Every row comes from one small tree of marks. The marks that hang from a mark follow it in brackets, in alphabetical order. Every link used is in the known rows. Which tree was each row made from?
Known rows:
C{N T{B{R}}}: [-0.27 -0.99 -0.87 -0.84  1.79  0.30 -2.58  0.31 -0.25  0.61  0.06  0.71
 -0.82  1.97  1.36  0.72  1.01  2.45 -2.06]
R{B}: [ 0.22  0.10  1.35  0.61 -2.46  0.24  2.21 -1.28 -1.20  2.55  0.62  0.10
 -1.31  1.21 -2.67  0.34 -0.93  2.67  1.07]
T{B{R} C{N W} V Z}: [ 0.36 -0.25  0.27 -1.39  3.61 -1.84 -1.38 -0.63 -0.32 -2.14 -0.04 -0.97
  1.36 -0.77  1.90 -1.35  2.48 -1.87  0.12]
V{T}: [-0.37  0.66 -0.93  1.00 -0.36  1.72  1.42 -0.02  0.23  2.05  0.22  0.28
 -1.08 -0.42 -1.31 -0.61 -4.08  1.42  0.31]
Z{T{B{R} C{N W}}}: [ 0.17 -0.53  0.53  0.45 -0.70 -0.35 -2.02  0.75 -2.04 -0.52  1.42  0.36
 -0.65  1.05  1.15 -0.41 -0.99  0.57 -2.20]
F{T{C V}}: [ 0.57  0.07  0.50  1.37 -6.13 -0.26  0.82 -0.40  0.36  0.68 -0.58  0.30
  0.26 -1.01 -2.36 -1.48 -5.04  0.28  0.82]
C{T W}: [ 0.02  0.33 -0.22  0.60 -1.42  1.64  0.02  0.08  0.87  1.23  0.10 -0.14
 -0.60 -0.10 -0.67  0.41  0.50  2.05 -1.14]
T{V Z}: [ 0.19  1.28 -1.22 -1.13 -1.43 -0.24 -0.74 -1.51  1.66  1.04 -0.75  0.29
 -1.02 -1.56 -1.73 -1.62 -0.79  0.18  2.99]
V{T{B{R} C{N W} Z}}: [-0.08 -1.09 -0.36 -0.28  6.19  0.18  0.81  0.80 -0.74 -0.20  0.76 -0.58
  0.14  0.30  2.95 -0.61 -0.50 -0.77 -1.49]
V{T{B{R} C{N} Z}}: [-0.05 -0.86 -0.48 -0.25  5.73  0.24  0.86  0.85 -0.66  0.13  0.49 -0.23
 -0.34  0.77  2.64 -0.39 -1.79 -0.79 -0.88]
N{C}: [-0.47  1.92  2.41  1.01 -4.68  0.08  2.41 -1.03 -0.02  1.17 -0.60 -0.28
 -0.78 -0.62 -2.38  0.13 -1.85  0.67  1.64]
W{C{N T{B{R} Z}}}: [-0.60 -1.14 -1.18 -0.92  2.24  0.13 -0.92  0.60  0.22  0.11 -1.09  0.80
 -0.79  1.22  0.30  2.14  2.61  0.57 -0.99]
N{C{T{B{R} V Z} W}}: [-0.27  0.89  0.92 -0.46  0.31  0.08  1.94 -0.06  0.30 -0.12 -0.31 -0.93
 -0.16 -0.83 -0.03 -0.23  2.43 -0.36  0.38]
W{C{N T{B V}}}: [-0.70 -0.16 -1.07  0.34 -1.93  0.23 -0.54  0.27  0.81 -0.61 -1.17  0.95
  0.77  0.13 -1.74  2.45  1.45  0.06  0.25]
N{C{T W}}: [-0.48  1.55  1.82  0.96 -2.86  0.91  2.57 -0.06  0.65  0.79 -0.45 -0.48
 -0.40 -0.65 -0.86  0.71  0.20  0.84  0.24]
W{C{N T{B{R} V Z}}}: [-0.71 -0.69 -1.81 -1.05  1.91 -0.24 -1.39  0.26  0.78 -0.53 -1.49  0.77
 -0.20  0.15 -0.40  1.55  2.66  0.06  0.04]
C{N T W}: [-0.49 -0.28 -0.81 -0.38  1.09  0.59 -2.56  0.16  1.42  0.56 -0.20  0.62
 -0.45  0.23  1.14  0.64  1.08  2.50 -1.61]
W{C{T}}: [-0.50  0.40 -0.47  1.11 -3.26  1.43  1.20  0.37  0.74  0.88 -1.39  0.63
 -0.62  0.17 -2.92  2.40  0.11  0.83  0.16]

Which tree is each row?
[-0.63 -0.70 -0.39  0.53 -1.52  0.60 -0.15  0.62  0.24  0.13 -0.78  1.02
  0.06  1.10 -1.20  3.07  1.55  0.63 -0.67] => W{C{N T{B}}}
[-0.06 -0.79 -1.45 -1.55  2.80 -0.15 -2.25  0.31  1.53 -0.26  0.33  0.50
  0.03 -0.05  1.95  0.07  3.24  0.39 -0.47] => C{N T{B V Z} W}
[ 0.08 -0.88  0.17  0.39  4.12  0.56  1.59  1.11 -0.15  0.03  1.12 -0.18
  0.37  0.20  2.53  0.14 -1.04 -1.48 -0.69] => V{T{B C{N W} Z}}
[ 0.34  0.02 -1.63 -1.26  1.13  0.60 -0.89 -0.08  0.52  0.71 -0.19  0.10
 -1.05  0.39  0.02 -0.51  1.43  0.74  0.30] => C{T{B{R} V Z}}
[ 0.08 -0.63  0.02  0.32  3.46  0.50  1.68  1.06 -0.03  0.43  0.84  0.23
 -0.04  0.75  2.13  0.34 -2.28 -1.30 -0.08] => V{T{B C{N} Z}}
[ 0.89 -1.56  0.44 -0.20 -0.79 -0.79  0.41 -0.06 -0.90 -0.04  0.32 -0.52
  0.14 -0.56 -0.03 -2.20 -1.06 -0.66 -0.78] => F{T{B{R} C{W} V Z}}
[ 0.42 -0.03 -0.99 -1.69  0.89 -0.65 -0.93 -1.22 -0.56  0.23  0.13 -0.47
 -0.79 -0.39 -0.88 -1.93  1.46 -0.08  1.12] => T{B{R} V Z}
[ 0.42 -0.46  2.48  1.14 -1.82 -0.55  0.34  0.01 -1.13 -1.10  1.06 -0.56
  1.75  0.78  0.69  0.91  0.73 -0.91 -1.03] => T{B C{N W}}
[ 0.75  0.22  0.60 -0.61  1.62 -0.96  0.30 -0.60 -0.71 -1.56  0.28 -1.49
  1.13 -0.95  0.41 -1.42  2.18 -2.28  0.59] => T{B{R} C{W} V Z}
[-0.21 -0.65  0.05  0.84  3.55  0.46  0.90  0.63 -1.33 -0.47  0.78 -0.75
  0.86  0.27  1.61 -0.46 -1.64 -0.22 -1.98] => V{T{B{R} C{N W}}}
[ 0.12  1.22 -0.20 -0.82  0.46 -1.47 -1.12 -0.86  2.07 -0.87 -1.19  0.24
  0.49 -1.34  0.58 -0.66 -1.03 -1.62  2.75] => T{C{N} V Z}
[ 0.90  0.66  1.13  0.09 -2.03 -0.63  1.48 -0.31  0.21 -0.88  0.42 -0.47
  1.02 -0.49 -0.73 -0.34  0.20 -2.77  2.46] => T{B C V Z}
[ 0.15  0.32 -0.54  0.21 -1.85 -0.86 -2.41  0.27 -1.29 -0.92  0.54  0.69
 -0.21  0.32 -0.09 -0.97 -2.20  0.06 -0.23] => Z{T{B{R} C{N} V}}
[ 0.17  0.44  0.54  0.06 -0.52 -1.59 -1.33 -0.90 -0.90 -1.92 -0.31 -0.57
  1.83 -0.13 -0.17 -0.74 -0.35 -0.88  0.24] => T{B{R} C{N} V}
[-0.26  1.36  1.57  0.92 -3.42  0.57  2.53 -0.06  0.26 -0.12  0.00 -0.64
  0.78 -0.85 -1.37  0.49  1.30 -0.31  0.81] => N{C{T{B V} W}}
[ 0.29  0.39  0.13  0.84 -3.32 -0.51 -1.50  0.46 -0.70 -1.06  1.21  0.69
  0.46 -0.24 -0.23 -0.41 -1.38 -0.73 -0.05] => Z{T{B C{N W} V}}
